Each row was made from one path, in order. Every step used is in the known rows, and no mark comes twice. Write each row's path.
In the rows, zero is written as 128.
Known rows
punen > gimod > fasan: [118 142 157 112 188 145 139 121 104 158 141 103 143 147 100 177 115 100
 166 126 127 170 122 131 114 105 130 138 115 119 113 121 113 125 176  97
  80 103 107 149 113 122]
likol > misi > mifod > lovi > fasan: [131 142 121 135 131  82 130 114 129 142 172 127 115 109 207 155 124 150
 117 143 126 108 133 107 126 131 136 108 142 123 127 148 166 111 142 162
 133 106 161 174 120 140]
gimod > fasan > misi: [129 146 136 122 190 139 112 132  89 151  96 124 133 150  91  72 120  95
 148 127 132 162 124 143 131 135 123 135 113 138 133 137  79 134 196 113
 133 121 141 166 118 113]
mifod > lovi: [142 142 105 146 139 104 122 163 142 142 137 106 138 135 126 150 130 150
 145 132 107 143 120 134 132 128 113 132 120 144 134 139 118 115  85 156
 128 127 145 142 118 132]
lovi > fasan: [134 123 124 135 122 119 120 126 105 123 126 126 136 131 138 136 129 120
  75 122 156  80 138 121 112 140 142 140 138 137 122 128 121 103 146 118
 143 115 151 143 109 117]
likol > misi > punen: [151 130 155 123 126 189 132 155  90 137 126 130 111 112 198 172 131 124
 135 145 116 139 127 113 136 145 131  98 121 158 121 157 134 133 128 128
 129  95 128 168 129 122]
gimod > punen: [139 132 130 127  81  54 121 121  91 129 111 112 140 145 142 137 131 107
 145 108 109 138 125 128 123 131 118 132 121 142 125 133 108 134 125 105
 120 106 140 143 129 109]
likol > misi > mifod > lovi: [140 151 124 131 141  94 132 113 125 153 158 123 116 108 196 164 123 149
 151 141 112 147 122 119 130 130 122 110 118 130 125 150 165 133 110 168
 127 106 153 167 120 135]
fasan > misi > favuma > lovi > mifod: [137 161 144 125 114 124 112 167 103 126  82 153 136 109 127  62 154 134
 111 134 154 125 123 102 134 180 156 114 119 164 133 126 104 115 124 133
 222 161  89 167 135 122]
lovi > fasan > misi > punen: [119 143 140 127 118 185 115 151  91 117 123 129 124 112 140  68 130 123
  64 131 147  89 134 122 123 138 140 119 148 129 124 126 108 120 173 121
 151 110 143 181 129 121]
likol > misi > favuma > lovi: [154 132 162 128 132 116 130 172 103 147  91 156 119 108 184 165 145 130
 143 146 133 135 136  75 140 189 124 100 115 163 123 148 134 133 119 147
 204 128 134 158 131 121]
punen > misi > mifod > lovi > fasan > tifit: [126  75  81 100 125 129 135 106 144  99 171 121 119 112 118  84 122 155
 108 129 140 105 133 108 129  98 144 109 133 100 127 113 175 110 128 171
 138 136 157 101 122 136]
lelo > zovun: [135 138 132 128 120 119 130 126 101 134 123 200 125 127  99 128 131 126
 133 118 132 143 120 124 114 134 108 143  89 141 121 130 117 123 101 108
 113 136 149 136 132 117]
lovi > fasan > gimod > punen > lelo: [105 133  94 163  90  57  87 119  98 124 115 118 138 135 139 164 122 117
  93 116 140  75 130  98 116 130 144 134 143 117 127 122 110 128 165 105
 131 117  71 147  57 111]
zovun > misi > mifod > lovi > fasan > gimod: [117 141  83 129 120 105 130 111 196 159 157  84 130 127 142 152 122 146
 139 129 130  99 129 117 127 115 142 128 132  87 122 135 169 120 130 154
 130 140 103  92  94 139]
punen > gimod > fasan > tifit > zovun > misi: [117 127 163 110 173 163 148 120 158 108 135  93 127 157 103 119 115 115
 161 134 127 178 132 140 130  88 120 136 149 103 144 120 121 144 161 103
  56 112  91  81 187 147]
misi > zovun: [121 119 139 126 119 160 134  70  96 136 103 115 138 104 138 163 126 137
 146 120 134 107 121 157 124 131 111 137 135 170 107 119 126 125 113 131
 153 114 153 142 142 109]
tifit > zovun > misi: [135 107 139 119 122 151 147 119 161 120 117  94 118 142 121 147 129 116
 139 134 117 138 146 152 145 139 104 143 167 132 151 131 123 134  95 130
 102 114 134  79 202 150]
punen > gimod > fasan > tifit > zovun: [112 140 155 115 179 159 139 127 106 116 130 112 138 141  94 130 113 121
 158 135 121 178 130 138 124  95 119 137 142 117 154 109 108 137 172 108
  70 103  96 124 212 144]
favuma > misi: [139  96 123 125 138 146 135 126  95 135 109 110 130 124 122 136 133 105
 129 118 144 134 123 226 126 149 122 178 120 150 129 123 116 116 108 138
 115 130 152 135 120 125]
misi > mifod > lovi > fasan: [129 147 102 143 125 100 122 110 145 143 180 108 137 106 144 138 125 148
 120 121 113 104 134 124 118 122 136 130 139 108 130 120 167 106 136 166
 151 115 168 150 105 138]
punen > misi: [137  61 120  91 136 155 144 116 108 130 124 124 117 134  97 142 125 110
 128 133 145 135 124 120 129 127 129 120 129 138 121 127 129 116 108 136
 124 126 135 107 126 118]
likol > misi > punen > gimod > fasan: [127 139 181 111 177 195 142 154  91 151 146 120 117 129 175 195 122 104
 166 144 119 173 123 111 128 119 130  92 115 129 111 150 126 140 192 109
 103  87  98 179 124 123]
lelo > zovun > misi: [138 124 139 125 122 123 146 122 158 121 116 177 110 147 101 116 137 121
 137 123 135 135 117 128 123 119 109 135  95 118 109 140 130 131  89 103
  96 149 140  88 110 121]
mifod > lovi > fasan > tifit: [138 148  92 151 123  91 111 167 146  97 137 119 138 131 142  90 134 172
  91 129 134  94 128 110 132 111 137 132 138 130 141 134 120 110 107 152
 138 134 150 123 129 136]
mifod > lovi > fasan: [135 138 105 155 132  89 123 165 141 129 145 107 136 132 139 140 130 152
 100 126 127  98 130 117 124 131 135 139 138 130 134 140 117  99 120 150
 142 123 152 150 117 131]
lovi > fasan > gimod: [113 136  92 135 125 119 111 127  97 154 112 136 138 121 140 173 119 125
  92 124 165  82 133 110 113 139 144 144 135 136 132 126 109 108 152 119
 144 128  80 143 131 121]
lelo > zovun > misi > favuma: [145 137 150 116 110 124 140 126 165 126 123 176 114 133 100 124 148 128
 145 125 120 133 122 119 125 124 117 158  89 121 105 131 143 134 108 108
 184 152 144  90 121 115]
tifit > zovun > misi > punen > lelo: [136 104 156 152 123 221 133 139 172  97 131  78 113 127 109 152 124 117
 137 137  89 132 139 157 149 138 115 122 176 125 147 119 140 153 111 135
 106  96 119  87 121 147]
punen > lelo > zovun > misi > favuma: [130 127 148 166 124 128 118 119 166 103 128 157 110 126  85 123 146 124
 129 131 111 122 120 111 119 121 123 157 105 111 100 108 153 151 107 111
 165 137 134  91   4 114]
lovi > fasan > tifit > zovun > misi > likol: [129 107 144 126 108 137 133  93 150  74 144 115 123 113 145  75 123 150
  72 130 140  85 142 129 135 113 130 123 177 123 156 124 130 121 143 129
 115 187 131  75 198 157]
lelo > punen > misi > mifod > lovi: [120  86 107  98 118  76 141 105 128 136 176 168 116 124 133 125 128 131
 161 120 105 130 118 150 134 116 128 118 132 114 125 126 151 130 106 147
 123 155 167 103 112 132]
lovi > fasan > gimod > punen > misi: [101  85  91 106  86  65 118 119  96 140 119 124 129 139 135 156 123 115
  99 115 161  85 130  98 122 128 142 128 139 119 128 126 104 108 170 110
 139 133  74 125 149 110]
zovun > misi > punen > gimod > fasan > lovi: [129 136 148 116 165 218 152 152 225 176 145  88 133 148 109 169 127 105
 163 134 107 169 120 124 133  84 143 112 116  95 102 142 126 143 162 103
  86 110 107 108 105 127]
zovun > misi > mifod > lovi > fasan: [131 135 114 133 123 104 140 105 205 131 175  79 128 126 141 120 127 137
 126 130 122  96 136 128 130 111 138 129 135  90 114 140 177 115 127 153
 122 122 153  96  78 136]
mifod > lovi > fasan > tifit > zovun > misi: [134 122 105 148 115 100 128 166 202  82 138  98 128 138 142  91 133 166
  96 140 126 106 140 126 142 117 116 129 171 117 157 139 119 119  98 158
 112 139 139  85 191 158]
tifit > fasan > misi: [125 142 108 130 131 136 115 120  87 112  91 135 133 138 116  72 116 121
  99 138 140 159 136 144 137 142 131 135 111 145 135 128 132 145  30 127
  95 114 142 162 147 117]
tifit > zovun > misi > favuma: [133 123 146 113 116 152 139 124 162 129 119  94 122 125 122 150 138 127
 142 136 106 135 141 150 139 141 106 175 164 132 148 113 138 137 110 136
 179 125 135  90 201 141]
lovi > fasan > tifit > zovun: [131 121 120 137 109 137 115 131 108  74 119 140 133 120 137  84 125 142
  66 126 145  94 144 121 129 129 124 144 174 138 161 115 114 112 140 127
 127 120 142 115 212 140]
lelo > zovun > misi > mifod > lovi: [133 142 122 133 114 103 149 108 196 131 163 159 118 128 108 114 135 147
 162 125 114 138 116 131 124 107 110 126  91  97 113 135 164 129  90 136
 103 142 156  94  96 136]
punen > lelo > zovun > misi: [131 116 142 174 134 128 126 115 165  95 128 158 109 145  85 122 137 115
 128 129 124 121 119 118 124 122 124 128 107 111 105 129 145 151  91 108
  87 137 133  82   4 121]
gimod > punen > lelo > zovun: [124 129 139 167  85  48 103 116 102  92 124 162 123 143 104 129 135 111
 135 109 102 130 118 116 118 126 115 130 103 120 117 121 118 152 122  97
 106 111 132 134  40 107]

Write each row's path
[129 147 149 120 185 200 112 154  92 146 113 119 130 137  91  85 125  96
 162 125 115 162 126 148 140 135 125 120 114 136 130 130  86 140 214 117
 151 109 138 176 108 111] => gimod > fasan > misi > punen
[153 133 147 131 122 131 127 171 117 144  87 137 144 106 119 146 146 131
 148 128 125 135 136  98 130 192 130 117 114 153 125 111 135 123 117 149
 228 131 139 135 118 122] => misi > favuma > lovi
[117  50 124  86 132 178 151  66 108 130 105 116 119 114 114 158 123 127
 137 125 154 115 119 143 132 123 114 110 139 156 105 119 134 116 122 134
 155 124 150 118 145 107] => punen > misi > zovun
[154 126 163 125 113 120 147 159 176 128 104 186 120 125 100 120 153 135
 149 130 129 131 131  98 128 160 118 116  87 121 110 129 137 133  99 121
 185 161 137  85 115 126] => lelo > zovun > misi > favuma > lovi
[121 159 124 129 180 130 135 131 171 191 147 124 157 151 105 179 123 109
 150 122 137 158 112 115 107  89 161 124 116 135 118 136 100 118 160  98
  97 126  68 158 127 127] => punen > gimod > fasan > lovi > mifod
[113 158  92 134 130 123 118 109 127 125 141 119 131 124 122  70 112 143
 118 136 116 162 135 148 137 128 124 129 112 117 140 119 166 141  30 165
 103 116 155 167 138 135] => tifit > fasan > misi > mifod > lovi
[133 130 121 126 111 148 122 129  97  92 108 138 134 119 122  92 123 145
 119 133 121 151 133 145 139 128 110 143 154 153 169 112 118 137  96 135
 106 119 135 100 231 147] => fasan > tifit > zovun
[132 103 119 118 128 152 139  80 103 144 140 109 133 102 132 131 125 112
 141 115 134 135 122 238 123 137 128 172 118 129 128 110 165 116 130 146
 121 118 169 142  99 133] => favuma > misi > mifod
[123  68 145  83 110  94 144  80  99 129 167 182 113 125 132 129 132 122
 126 113 117 122 114 147 129 120 140 105 128 144 120 134 117 134 118 120
 106 224 150  95 111 133] => lelo > punen > misi > likol
[148 134 119 127 182 134 111 134  94 115  99 128 144 143  93  89 124 120
 162 123 119 158 131 133 127 111 131 137 109 133 133 133 106 140 176 119
 136 116 138 112 114 116] => gimod > fasan > tifit
[142 114 132 122 179 149 125 131 150 104 100 108 131 152  92  87 119 113
 165 130 111 163 142 147 152 118 110 139 145 118 159 133 101 145 168 120
 110 121 126  68 177 136] => gimod > fasan > tifit > zovun > misi
[114 136  79 135  89  69 108 115  90 136  94 122 145 154 129 173 113 117
 137 116 118 151 139 123 137 139 130 139 104 140 139 130 126 138  41 115
 103 116  71 142 155 110] => tifit > fasan > gimod > punen
[119 105 162 111 129 230 149 140 101 133 136  96 131 116 131 164 129 113
 137 126 132 151 115 223 124 124 134 154 119 130 117 114 137 121 133 125
  92 110 110 157 134 136] => favuma > misi > punen > gimod
[124 126 155 108 107 219 147 139 156  80 133 101 118 129 130 111 126 140
 126 141 114 163 130 139 142  93 120 124 165 112 147 116 143 150 108 119
  71 114  88  81 216 158] => fasan > tifit > zovun > misi > punen > gimod
[125 148 155 113 187 138 116  98  86 156 126 127 133 130  93  71 118 102
 148 123 115 154 123 150 135 127 126 117 115 133 138 139  87 137 214 122
 131 186 135 166 110 122] => gimod > fasan > misi > likol
[105 148 116 146 122 115 117 120 134 125 120 109 127 114 149  88 131 156
  90 132 142  80 121 141 128 128 112 125 157 142 124 135  99 109 139 159
 157 134 158 176 145 127] => mifod > lovi > fasan > misi > zovun
[118  64 103 120  97  78 131 163 118 141  92 142 135 138 132 148 123 112
 114 119 171  92 143  74 135 188 142  59 135 119 134 128 105 112 150 136
 142 143  75 122 137 125] => favuma > lovi > fasan > gimod > punen > misi
[142 120 147 125 110 181 148 142 158 123 131 173 112 135 105 126 138 125
 147 125 123 137 121 132 129 124 118 120  89 124 107 141 137 138 108 106
 119 134 132  89 107 120] => lelo > zovun > misi > punen
[100 164 140 133 127 158 125 180 139 124 169  99 126 123 149  96 128 153
  92 139 136 113 116 114 126 108 134 115 148 109 129 130 114 119 143 145
 113 125 119 192 141 138] => mifod > lovi > fasan > misi > punen > gimod
[111  93  89  84  81  80 113 121  90 159 109 118 134 134 120 176 129 116
 153 111 121 130 120 102 129 124 129 152 119 126 125 116 122 137 149 121
 203 135  59 117 160 105] => fasan > gimod > punen > misi > favuma
[139 130 127 108 121 144 141  74 164 137 140  97 124 128 126 127 120 119
 145 127 120 134 127 137 128 118 133 140 122 105 112 134 179 135 119 130
 107 115 151  80  84 124] => zovun > misi > mifod
[132 135 101 152 120 103 114 168 145  89 138 116 138 118 139  99 129 167
  92 137 120 104 137 125 134 121 121 133 170 134 162 124 104 112 106 165
 130 128 146 122 206 158] => mifod > lovi > fasan > tifit > zovun
[111 161 135 122 152  70 137 133 153 171 163 187 147 152 140 160 135 113
 153 116 120 149 111 136 107  95 170 131 118 142 115 140  83 123 156  77
  90 164  89 146 110 127] => lelo > punen > gimod > fasan > lovi > mifod
[127 128 174 105 164 217 155 145 170 137 145  76 130 154 106 159 126 104
 181 131 112 163 123 132 128 102 139 110 115  97 108 134 136 143 175  98
  94 100  97 104  91 124] => zovun > misi > punen > gimod > fasan
[145 140  97 139 190 134 119 143 168 201 113 132 149 145  93 161 122  95
 152 124 111 156 128 134 130 114 129 138 103 134 127 135  88 129 168 114
 139 124 154 144 115 120] => gimod > fasan > lovi
[107 151 156 115 114  86 142 116  94 134 150 174 129 139 151 156 126 111
 127 119 123 146 112 150 103 108 134 141 130 133 112 126 121 142 104  91
  59 142 122 132 130 131] => lelo > punen > gimod
[119 145  94 120  84  62 103 120  84 164 100 118 144 137 139 178 123 118
 146 112 117 139 117 115 120 128 121 134 109 137 134 136 100 135 132 111
 123 126  59 139 147 111] => fasan > gimod > punen
[117 153 123 140 125 100 117 129 135 130 165 113 128 118 145  74 125 156
  81 131 131  94 120 126 129 124 129 106 145 128 139 145 105 112 140 162
 134 192 145 177 132 144] => mifod > lovi > fasan > misi > likol
[129 129 132 179 132 127 112 119 111 107 132 178 120 128  80 135 131 123
 120 130 124 125 118 121 118 132 122 129  97 128 110 116 128 147  95 116
 105 122 139 127  14 122] => punen > lelo > zovun
[133 134 132 135 126 106 119 174 107 158  87 159 123 102 203 182 140 136
 112 144 159  97 138  63 131 194 140 101 130 153 129 142 127 121 155 144
 221 141  88 159 142 123] => likol > misi > favuma > lovi > fasan > gimod
[117 177 111 127 126 122 117 112 117 149 142 114 121 110 128  68 122 145
 130 133 119 146 112 143 131 122 116 123 124 116 138 125 145 135 119 164
 122 128 157 174 137 135] => fasan > misi > mifod > lovi
[124 111 126 133 114 138 130 124 154  71 117 119 121 128 138  78 128 136
  73 131 145  94 147 123 132 125 130 142 180 119 157 121 124 118 128 125
 117 130 139  76 196 143] => lovi > fasan > tifit > zovun > misi
[129 127 155 125 136 141 135  80  95 141  95 133 116 109 202 182 126 134
 142 143 146 117 124 137 127 136 108 107 135 179 107 152 128 132 123 133
 140 109 144 166 145 111] => likol > misi > zovun
[126 146 167 108 119 219 142 144 102 138 154 104 132 115 128 180 122 128
 139 127 117 155 112 129 116 106 136 119 125 125 112 112 146 130 130 115
  98  93 101 152 133 131] => misi > punen > gimod
[151 113 153 134 123 124 139 167 181 117 101 111 131 125 133 126 147 126
 118 131 147  92 146  89 131 173 149 118 142 119 116 132 144 114 134 131
 211 144 135  92  93 125] => zovun > misi > favuma > lovi > fasan
[143 113 128 149 117 120 127 174 114  86  85 157 139 117 136  80 131 140
  82 124 170  95 146  84 126 174 143  72 132 135 137 128 121 110 120 139
 133 139 138 116 121 134] => favuma > lovi > fasan > tifit
[138 127 127 129 180 146 119 133 104 114 105 126 139 138  88  99 120 119
 166 128 110 157 139 147 142 123 110 145 139 138 167 118 100 135 177 125
 126 111 135 107 195 132] => gimod > fasan > tifit > zovun
[120 159  93 132 130  82 119 120 126 168 158 131 121 106 206 188 122 149
 121 144 138 108 129  96 121 130 136 111 129 119 131 151 159 122 145 168
 133 119 104 167 138 138] => likol > misi > mifod > lovi > fasan > gimod
[127 144  96 141 112 112 121 112 145 105 178 114 134 100 143  95 124 171
 112 129 111 109 137 137 126 117 120 136 170 106 159 103 159 109 131 175
 135 118 160 126 189 158] => misi > mifod > lovi > fasan > tifit > zovun
[102 154 159 117 116 196 125 148  96 114 143 124 122 117 145  85 122 119
  63 134 159 102 120 117 114 114 141 121 152 116 116 115 112 123 177 106
 113 114 111 189 151 127] => lovi > fasan > misi > punen > gimod
[110 131  77 169  99  73  88 114  96 115 103 115 143 150 123 176 113 125
 139 121 111 142 140 122 133 138 136 135 106 127 131 120 142 157  44 118
  97 110  64 134  66 111] => tifit > fasan > gimod > punen > lelo
[124  70 122  94 121  89 145 119  97 124 137 182 114 137 128 127 133 112
 127 118 130 127 117 147 127 127 135 130 126 144 117 134 113 127 105 114
 104 157 153  97 117 120] => lelo > punen > misi
[130 131 148 163  76  50 108 115 153  94 123 143 118 144 102 116 148 115
 149 112  93 123 121 103 123 115 122 154 103 107 105 120 140 162 127  94
 167 129 128  94  26 103] => gimod > punen > lelo > zovun > misi > favuma
[121 154 106 122 122 143 117  81  92 119 123 134 128 119 118  64 108 124
 107 135 135 157 137 148 135 134 131 136 108 124 136 111 170 143  49 136
  96 111 157 167 136 123] => tifit > fasan > misi > mifod
[144 119 158 135 107 112 146 160 177 116 117 191 119 124 111 107 154 129
 119 128 146  95 141  86 125 168 129 121 104 119 109 131 133 117 123 111
 196 160 143  86 111 121] => lelo > zovun > misi > favuma > lovi > fasan
